Each row was made from one small tree. The marks that hang from a mark follow it in brackets, in alphabetical order. Every link used is in the known rows. Write each row's tree.
Known rows
devif(lefan(noke)): [ -1.1  -3.1 -10.1   3.8  -5.1  25.7 -36.1  -9.8  22.7  18.7  60.8  18.6
 -28.0  21.4  -3.4  29.3 -11.4  28.1  27.3   8.0  11.4   0.5 -19.3 -48.8]
mume(lefan noke): [  1.3 -18.1   2.1  28.5  17.4  10.1 -27.5 -19.2  13.4  22.0  46.1  16.3
 -34.5  11.4  -6.5  20.7   3.7  39.9  13.5 -12.1  39.1  30.8 -27.0 -49.7]
taga(gafavu): [  3.1  20.3 -12.6 -21.3 -15.1  18.3 -54.4  -9.2  30.4  18.6  48.1  10.6
 -10.4  12.8   7.4   2.6   3.8  32.7  26.5  11.1   6.5  13.0 -30.5 -26.7]
faret(taga(gafavu midiz(lefan(noke)))): [ 21.6  39.8  -4.0 -46.9 -29.8   1.3 -46.1 -21.9  17.2  44.4  77.1  15.4
 -69.5  28.1  12.3  -4.5 -10.8  30.4  21.6   8.3  29.2  19.9 -40.5 -15.1]
gafavu(noke(lefan(mume))): [  8.9  -7.5  14.0  17.9 -18.9  -3.4 -24.8 -22.6  30.8 -11.7  69.5 -26.7
 -45.5  39.5   7.4  20.6 -12.0  13.4  31.8  -3.5  23.0   9.6 -18.4 -47.8]
taga(devif): [ 11.4  14.7  -7.2   6.0 -29.0  47.1 -47.6  -0.9  11.3  -4.6  51.8  16.8
  -7.2   0.4   4.1  -6.9  10.8  28.6  36.8   2.8  10.5   1.5 -30.1 -41.6]
faret(taga): [ 20.7  17.2  -0.2   2.0 -16.7  27.7 -41.8  -3.0  15.1  13.4  60.9  25.0
 -17.4  11.2  -2.2 -14.8  -2.7  24.8  17.0  11.4  17.2  16.7 -24.3 -49.4]
midiz(devif taga): [ 27.8  28.9  10.2  -2.7 -33.7  58.9 -45.3  12.6   4.8   5.1  33.3  28.2
 -15.3  16.6  -9.8 -29.2  -3.2   1.4  29.0  15.1  24.1   0.8 -37.7 -33.4]
gafavu(devif noke(lefan)): [  4.8 -11.2 -14.4  24.3 -15.1  25.6 -49.1 -10.2  15.3  -1.9  54.9 -26.3
 -59.6  30.3  -7.6   4.6 -10.9  29.9  43.8 -16.0  -1.9  10.0 -31.2 -59.0]
gafavu(noke): [  8.2  -0.9  -0.8  14.5  -8.8  27.1 -49.7 -14.6  19.4   4.1  43.6   5.3
 -27.4  24.4  -5.0  16.1  -8.1  16.4  27.2  -9.4   0.8   8.8 -35.8 -45.4]
gafavu(noke(devif)): [ 13.6   0.4 -17.5  24.0 -19.4  37.1 -55.2  -0.7  16.1  -2.8  53.4   8.1
 -40.1  30.9  -4.7   0.4  -4.6  13.8  28.6 -18.2  -8.1  10.5 -27.5 -48.5]
taga(faret midiz): [ 13.7  10.4  11.1 -27.0 -19.0  26.0 -31.5   3.6  -1.1  13.7  59.8   7.5
 -13.4  -7.3  -3.3  -6.0  19.3  25.8  32.2  31.4   3.2  22.2 -43.4 -29.3]
taga(devif(lefan(mume noke)) faret gafavu midiz): [ 28.3   9.4   6.6 -48.4 -48.9   2.5 -32.9 -23.8  -8.8   1.3  91.5  -3.4
 -49.4  -1.0  34.9   5.1   7.9  46.1  42.1  39.2  22.7   6.0 -48.2 -17.4]
lefan(mume(noke)): [ 13.2 -21.0   9.7  13.7  -9.4   9.0 -28.9 -23.7  26.0   0.5  61.7  13.9
 -16.4  19.4   3.2  19.3   0.1  20.0  11.9 -10.5  39.9  18.2 -18.4 -45.0]
mume(lefan noke(gafavu)): [  7.8  -2.1 -13.4  31.2   7.2  -9.1 -18.6 -27.7  16.6  16.1  53.1   8.1
 -46.7  14.7 -12.1  20.8 -13.2  41.8  13.2   3.5  30.4  42.9 -33.7 -41.1]
faret(taga(devif gafavu(noke(lefan)) midiz)): [ 38.6  47.6  -5.0 -26.5 -42.6  -7.4 -57.3 -13.4  -4.1   9.5  75.5 -20.6
 -86.3  15.2  24.2 -21.4 -12.9  45.1  50.8  26.7  12.3  22.4 -53.3 -25.8]
noke(devif(lefan)): [  5.8   3.3 -18.2  18.8 -12.9  41.0 -42.0  15.2  13.5  10.3  64.1  19.0
 -28.2   8.3  -1.8   6.5  -4.3  28.7  27.8  10.6   4.8   9.6 -15.1 -49.3]
mume(noke(devif(gafavu))): [ 14.1   2.4 -23.7  15.4 -14.8  25.2 -54.1 -14.2  22.9  22.1  57.1  22.0
 -38.7  14.5  -8.7  -7.1   4.7  46.8  13.2  -0.1   6.9  15.4 -22.9 -44.4]
midiz(taga): [  8.3  27.1   6.9  -6.4 -14.3  37.2 -39.9   2.3  15.2  17.5  45.4  27.9
 -13.7  15.1 -13.0 -12.2   3.7   2.7  27.0  16.3  16.7   6.6 -28.5 -30.6]
taga(faret gafavu(devif) midiz): [ 17.7   9.1 -13.0 -46.2 -32.8  28.9 -57.6  -3.7  -7.2  17.7  62.5  -5.8
 -31.3 -10.6   6.0 -22.1  21.1  45.2  38.3  24.3  -6.5  22.8 -57.4 -24.1]
devif(gafavu): [  6.8  18.7  -7.5  -7.5 -17.9  30.5 -50.7 -15.0  30.8  24.1  51.6  13.7
  -8.0   3.4  -8.1  -2.5   8.3  38.8  17.1  21.8   1.4   4.8 -25.6 -38.7]
devif(gafavu(noke(lefan))): [  5.5  14.0  -2.8  10.8 -13.2   3.4 -46.0 -25.5  30.7  16.0  55.2 -22.2
 -55.5  28.6  -4.3   8.7 -10.8  42.4  32.2  16.6  -1.5   7.7 -29.1 -44.6]
faret(taga(gafavu midiz(devif lefan))): [ 42.9  47.8   7.5 -37.8 -44.7  28.2 -53.3  -0.7   2.3  31.7  58.1  12.5
 -58.5  10.5  17.5 -28.3 -12.3  31.7  22.6  20.1  38.9  21.2 -53.3 -15.4]
mume(lefan): [ -0.2  -2.2   2.4  15.4   3.2  24.8 -29.3  -7.2  17.3  17.8  50.5  11.3
 -16.6   7.9  -6.5   9.7   9.7  29.0  18.0   0.2  24.6  20.7 -21.6 -46.2]
taga(gafavu midiz): [ 12.8  34.9  -9.7 -48.0 -23.9  14.7 -57.3  -1.3  20.6  28.7  56.8   5.6
 -19.1   0.8   6.0   0.6   8.8  25.3  30.5  26.2   5.7  21.5 -39.2 -14.1]

Write each row's tree
[  7.7  -5.8 -35.4  17.1 -20.7  19.9 -31.8 -25.7  14.5   7.8  67.6  -1.7
 -51.0  24.6 -17.9   5.1  -8.2  32.8  23.3  -9.5   6.8  21.8 -30.4 -51.5] : mume(lefan(noke(gafavu(devif))))
[  4.1  22.8 -21.9   9.0 -27.2  20.2 -42.2   1.5  31.6  15.0  69.9  -8.2
 -42.9  21.7  -6.8 -17.3   5.7  42.5  31.6  21.5  -3.0   9.1  -8.3 -44.4] : noke(devif(gafavu) lefan)
[ 34.7  28.1  17.4 -20.5 -41.3  28.5 -43.0  -3.8   6.2   7.2  56.0  15.3
 -32.9  14.2  19.5 -12.3 -14.9  16.4  25.3  36.4  42.6  -1.0 -37.4 -21.6] : midiz(devif(lefan(mume)) taga(gafavu))
[ 20.0 -15.2  -1.3  28.5 -23.2  24.0 -40.5 -10.3  12.8  -9.5  77.1   1.7
 -49.5  26.5  11.5  21.5 -15.7  15.2  22.1  -4.6  14.6   6.1 -19.3 -51.7] : gafavu(noke(devif(lefan(mume))))
[ 34.0  14.2  23.2 -17.7 -52.1  -3.7 -30.4 -32.6  -5.4  -9.2  86.7 -38.5
 -67.0   4.5  19.1 -10.8   9.9  47.4  45.2  41.1  12.3   9.9 -49.5 -28.0] : taga(devif(gafavu(noke(lefan(mume)))) faret midiz)
[  2.0 -17.2 -24.6   6.9 -14.8  43.5 -49.2  -7.8  11.8  12.9  63.4  11.6
 -37.9  15.8  -7.4  16.7  -9.5  34.2  31.4  -6.0   3.7  -1.3 -24.0 -59.7] : gafavu(devif(lefan(noke)))
[ 13.6   3.1   9.9  -2.6 -21.5  15.4 -35.4 -24.0  26.3  16.8  74.9   6.3
 -16.7  -1.0   7.3  18.8  -2.6  40.2  11.4  35.6  23.8   1.7 -16.4 -41.5] : devif(gafavu lefan(mume))
[ 25.9  12.4  20.8 -34.8 -58.2  17.2 -23.8 -40.1   2.0  10.2  91.5  -2.5
 -55.7   6.8  17.9  -7.4  18.2  41.9  29.1  21.3  30.7  -1.2 -44.7 -16.6] : taga(devif(gafavu) faret midiz(lefan(mume noke)))
[  3.7   9.0 -20.8  11.9 -11.2   1.2 -19.8 -27.3  24.4  13.1  64.6   6.0
 -42.3  29.1 -13.3  16.7 -12.4  27.1  19.4   4.9  14.0  24.8 -25.0 -40.6] : mume(lefan(noke(gafavu)))
[  1.9   4.4 -31.1   9.8 -31.0  28.2 -33.3 -25.9  24.6  11.7  67.1   1.0
 -60.1  35.9 -15.2   9.1 -20.5  27.1  26.5 -19.1   8.8  10.9 -33.0 -38.7] : midiz(lefan(noke(gafavu(devif))))
[ 21.4  41.2 -12.7 -44.1 -41.6  26.4 -62.9  -1.0   6.4  13.9  59.4   5.9
 -24.3 -10.6  16.0 -12.4  13.4  34.5  43.5  24.1   7.7  12.8 -46.8 -13.8] : taga(devif gafavu midiz)
[ 19.7  42.5   3.0  -5.0 -30.2  41.1 -49.7  -8.7  -1.5  23.2  57.4  25.2
 -38.6 -10.7   0.6 -15.7  -0.9  43.3  34.1  48.1  17.0  -8.7 -39.2 -29.5] : midiz(taga(devif(gafavu lefan)))
[ 10.8  20.9 -34.0  21.7 -22.8  22.8 -33.8   6.1  16.0   5.3  70.8  11.6
 -40.6  12.0  -7.9   7.8 -21.4  30.8  27.7  26.3  -3.4  20.1 -21.4 -40.3] : noke(devif(lefan) gafavu)
[ 12.1  -2.0 -21.6  22.1  -5.4  22.7 -50.5 -11.2  14.6  28.2  62.8  22.4
 -52.0   6.1  -3.5   9.9  -7.9  60.0  15.4  14.5  12.0  14.9 -22.8 -48.0] : mume(noke(devif(gafavu lefan)))
[ 19.2   2.0 -17.3  -5.4 -46.4  24.2 -43.3 -25.2  35.7   3.6  86.6  12.3
 -29.1  32.8   0.4  -7.7   6.9  21.6  11.9  -0.4   6.3  -4.3  -5.6 -43.3] : lefan(mume noke(devif(gafavu)))
[ 33.5  18.8   6.3 -28.2 -42.7   5.9 -56.4 -23.4  -2.3   0.7  78.1 -11.3
 -58.7  -1.0  33.5  19.0 -10.4  33.9  39.4  25.0  22.5   8.8 -51.2 -19.1] : taga(devif(lefan(mume)) gafavu(noke) midiz)
[ 21.7 -13.2   2.2   2.6 -27.9   2.7 -39.8 -20.9   0.6  -7.7  78.2  -8.6
 -60.0  22.5  29.4   8.3  -8.4  43.4  29.4  14.3   6.6  12.8 -40.2 -33.2] : taga(faret gafavu(noke(devif(lefan(mume)))))
[ 22.5  18.6   4.0 -20.2 -38.1  45.9 -38.5  -1.7  11.8  20.9  53.5  11.4
 -48.3  27.1  -2.3   1.7  -7.0  10.3  28.7  -5.9  30.8   5.0 -40.0 -27.8] : taga(midiz(devif lefan(noke)))
[ 10.0  19.1 -11.8 -39.7 -36.0  13.9 -37.9 -10.6   7.2  27.4  78.7   4.3
 -70.7  28.3  12.0 -10.2   9.8  35.4  34.8   5.3   6.4  18.4 -43.2 -10.3] : taga(faret gafavu midiz(lefan(noke(devif))))
[ 26.4  25.6  11.8   4.5 -24.1  55.5 -41.5  15.2  -3.2  13.2  38.2  27.9
 -28.7   8.4  -4.0 -12.9 -15.0  13.6  29.7  31.7  28.7  -1.2 -37.7 -38.1] : midiz(devif(lefan) taga)
[ 12.0 -22.8  -2.1  11.4 -23.5  39.4 -39.1  -8.0  11.6  -2.3  74.7   1.8
 -20.8   1.1   4.2  13.7  -2.3  27.9  23.3   3.6  24.8   3.5 -18.2 -56.8] : gafavu(devif(lefan(mume)))
[ 25.7   9.3   4.3 -23.9 -43.8 -17.2 -33.3 -13.7   4.8  -5.7  90.1 -38.6
 -77.5  30.8  24.8 -10.6   3.5  30.0  43.8  22.9   4.9  26.2 -40.0 -20.1] : taga(faret gafavu(noke(devif lefan(mume))) midiz)
[  7.9  21.7 -13.5 -36.8 -29.8  32.6 -60.1  -7.3  11.7  34.6  61.1  -3.0
 -51.7   3.7   4.2  -2.6   5.4  33.9  32.3  -1.8  16.4  18.5 -46.4 -16.3] : taga(gafavu(devif) midiz(lefan))
[ 14.9  -8.9 -15.4   4.4 -39.0  28.9 -34.6 -10.9  31.1 -10.0  82.5  14.6
 -23.3  41.5   2.2   0.0   5.6   2.0  19.8 -17.9  14.5   0.4  -3.0 -48.0] : lefan(mume noke(devif))
